Each row comes from the steps of one path. Every step used is in the known rows, and no mark comes twice. Write the path behind each row, first mark first.
Known rows
gopeg -> salo -> miseb -> bota: [-3.65 -2.58  3.17 -2.71 -3.62  0.60 -0.14  1.07  2.11  0.48 -2.95 -1.21
 -3.93  2.69 -2.42  1.51 -1.30]
gopeg -> bota: [ 0.12  0.43  0.61 -1.49  2.18  3.89 -0.74  0.93  1.76 -0.85 -0.96  0.37
 -0.45  0.59 -1.60 -0.02 -2.74]
gopeg -> bota -> miseb -> salo: [ 1.30 -2.30 -2.07 -3.59  0.81  1.06  1.35 -1.07 -0.55 -2.51 -2.62 -0.65
 -0.24  0.46 -1.65 -0.45 -1.72]
balu -> salo -> miseb -> bota: [-1.09 -2.09  2.90 -2.46 -1.14  0.27 -5.44  1.88  1.24  0.50 -2.34 -0.07
 -4.15  2.51 -1.36  4.45 -1.85]
fafa -> bota -> balu: [ 0.14 -0.29  1.23 -1.57  4.21  3.19 -1.57 -1.70 -0.12 -3.54 -3.73 -1.08
  0.90  1.66  2.36  0.12 -2.57]
miseb -> salo -> gopeg: [ 0.40 -3.45  0.11  0.51 -3.25 -2.44  0.86 -2.62 -0.40 -0.07 -6.39 -3.39
 -0.53 -0.10  0.22  1.33  0.15]
gopeg -> salo -> miseb: [-5.42 -2.54  0.04  0.17 -3.23  0.40  1.02 -1.91  1.14  0.26 -2.58 -2.58
 -1.19  1.23 -0.92  1.09 -0.65]
balu -> bota -> miseb -> salo -> gopeg: [ 1.42 -3.68 -1.37 -0.23 -0.56 -3.15  1.72 -1.81 -1.30 -2.71 -8.81 -4.26
 -0.86  0.88 -0.63  0.12 -1.38]
bota -> miseb -> salo: [ 1.26 -1.98 -2.79 -2.96 -1.43 -0.47  1.39 -3.11 -1.63 -3.24 -3.64 -2.99
 -0.56  0.12 -0.12  0.21  0.99]
fafa -> bota -> balu -> salo -> miseb: [-2.29 -2.78  0.83 -0.55  3.26  0.36 -5.80 -1.43 -0.10 -1.04 -3.29  0.09
 -0.50  2.17  2.24  3.67 -3.61]
gopeg -> salo -> balu -> bota -> miseb: [-0.59  0.16 -4.38  0.21  0.65 -1.13  0.18 -1.53 -1.42 -4.94 -3.40 -4.73
 -0.74 -0.66 -0.68 -3.00 -1.84]
miseb -> bota: [ 1.09  0.23  3.16 -3.39 -1.26  2.35 -1.50  1.62  1.35 -1.16 -2.48 -1.34
 -3.23  1.83 -1.61  1.29 -0.28]
gopeg -> bota -> balu: [-0.03 -0.94  1.68 -0.98  4.67  3.66 -3.05  1.49  1.00 -2.09 -3.10  2.43
  0.54 -0.01 -1.37  0.03 -4.30]
fafa -> salo -> balu -> bota -> miseb: [-0.08 -0.19 -3.56  0.23  0.35 -2.08 -0.82 -3.11 -1.50 -2.55 -3.11 -3.65
 -1.27  0.38 -1.36 -2.49 -2.69]
balu -> bota -> miseb -> salo: [ 0.65 -3.09 -3.33 -2.01  0.89 -0.89  0.64 -2.41 -0.66 -5.09 -5.66 -2.91
 -1.21  1.45 -0.61 -1.52  0.12]
miseb -> salo -> gopeg -> bota -> balu: [ 0.29 -4.57  1.86 -0.32  2.70 -0.36 -1.93  0.54  0.47 -1.20 -6.61  1.73
  0.42 -0.63 -1.29  0.65 -4.61]
balu -> salo -> gopeg -> bota -> miseb: [ 3.38 -0.29  0.58 -1.42  3.06 -0.05 -1.17  0.77 -1.95 -0.85 -4.07 -3.16
  0.10  0.01 -1.25  2.02 -5.81]
miseb -> salo: [-0.45 -2.93 -1.77 -1.37 -2.34 -0.23 -0.38 -3.04  0.28 -1.79 -3.02 -1.88
 -0.67  0.29  0.35  0.40  1.81]
salo -> miseb: [-3.44 -0.78  0.45  0.14 -2.03  1.52 -0.66 -0.71  1.37  0.96 -2.73 -0.27
 -1.68  1.59 -0.73  3.00 -0.16]
fafa -> salo -> miseb -> bota -> balu: [-3.27 -4.15  4.62 -2.31 -0.40 -0.25 -3.47  0.00  1.07  1.20 -4.65  2.21
 -3.48  2.74 -2.81  1.29 -3.62]

Which path is each row?
[-2.65 -3.17  1.20 -0.11  3.95  0.62 -6.95  1.27  0.99 -0.39 -3.01  2.99
 -0.93  0.86 -0.85  3.60 -5.03]  gopeg -> bota -> balu -> salo -> miseb
[ 1.66 -1.78  2.50 -2.07  3.04  0.35 -7.78  1.45 -0.41 -3.07 -3.50 -0.28
 -2.12  0.40 -0.04  2.25 -3.09]  miseb -> bota -> balu -> salo
[ 1.42  0.74 -1.83 -1.11  2.86  1.09  0.66 -0.37 -0.60 -4.78 -5.15 -3.55
 -1.10  1.77 -0.87 -1.10 -1.35]  balu -> bota -> miseb
[ 0.59 -3.51  0.89 -0.66 -0.40 -0.34  0.54 -0.06  0.80  0.53 -4.72 -0.40
 -0.24  0.28 -1.62  1.02 -3.20]  miseb -> salo -> gopeg -> bota
[ 2.30 -2.66 -0.32 -1.95 -0.68 -1.75  3.28 -3.38 -2.17 -1.46 -6.62 -5.38
  0.10  1.37  1.37  1.26 -1.63]  fafa -> bota -> miseb -> salo -> gopeg
[ 0.79 -0.86 -4.56 -1.73 -0.64 -0.65 -1.19 -1.34 -0.72 -1.70 -0.53  0.02
 -0.45 -1.99 -1.20 -0.25 -1.35]  gopeg -> bota -> miseb -> salo -> balu
[ 2.30 -2.90  4.06 -0.24  1.41 -2.19 -6.10  1.30 -1.05 -0.92 -6.94 -1.95
 -1.61 -0.23 -0.06  3.50 -4.51]  miseb -> bota -> balu -> salo -> gopeg
[-1.92 -1.09 -2.80  2.25 -0.46 -2.25 -3.26 -3.25  0.40 -1.28 -2.14 -2.12
 -1.62  0.65 -0.68 -2.54 -1.57]  fafa -> salo -> balu -> bota
[ 1.60 -1.91 -2.39 -4.02  0.42  0.71  2.53 -3.94 -1.56 -3.64 -3.00 -3.92
  0.06  2.20  1.87 -0.34 -0.05]  fafa -> bota -> miseb -> salo
[ 1.83 -2.76 -0.59 -0.92 -2.46 -2.71  2.38 -2.48 -2.07 -0.79 -7.24 -4.55
 -0.44 -0.38 -0.31  1.41 -0.80]  bota -> miseb -> salo -> gopeg
[-2.72 -2.89  0.47  0.52  1.75 -0.48 -6.80 -0.67 -0.14 -0.67 -3.74  0.96
 -0.96  0.53  0.42  4.10 -2.86]  bota -> balu -> salo -> miseb
[-0.51 -3.67  3.51  0.50  2.57 -0.12 -1.93 -0.80  0.15  1.15 -5.59  0.52
  0.22  0.58 -2.23 -0.27 -6.77]  fafa -> salo -> gopeg -> bota -> balu
[-3.24 -3.16  4.23 -2.65 -3.62 -0.32 -1.58 -0.56  1.51  2.89 -2.49 -0.02
 -4.82  4.12 -3.22  1.61 -2.16]  fafa -> salo -> miseb -> bota
[-0.81  0.73 -3.46  2.11  0.73 -0.32 -3.48 -0.47  1.16 -3.00 -2.68 -1.33
 -1.16 -0.25  0.25 -1.09 -0.31]  salo -> balu -> bota
[ 2.38  1.92 -0.77 -3.46  2.38  3.08  2.55 -2.17 -1.67 -3.33 -2.27 -4.85
  0.25  2.51  1.77  0.16 -1.75]  fafa -> bota -> miseb
[-2.20 -1.31  3.66 -2.79 -2.52  1.74 -1.90  2.11  2.16  1.14 -3.08  0.66
 -4.24  2.98 -2.27  3.10 -0.74]  salo -> miseb -> bota
[-4.66 -2.71  1.07  0.11 -3.37 -0.64 -0.32 -3.53  0.68  3.18 -2.18 -1.12
 -2.10  2.61 -1.57  1.23 -1.34]  fafa -> salo -> miseb
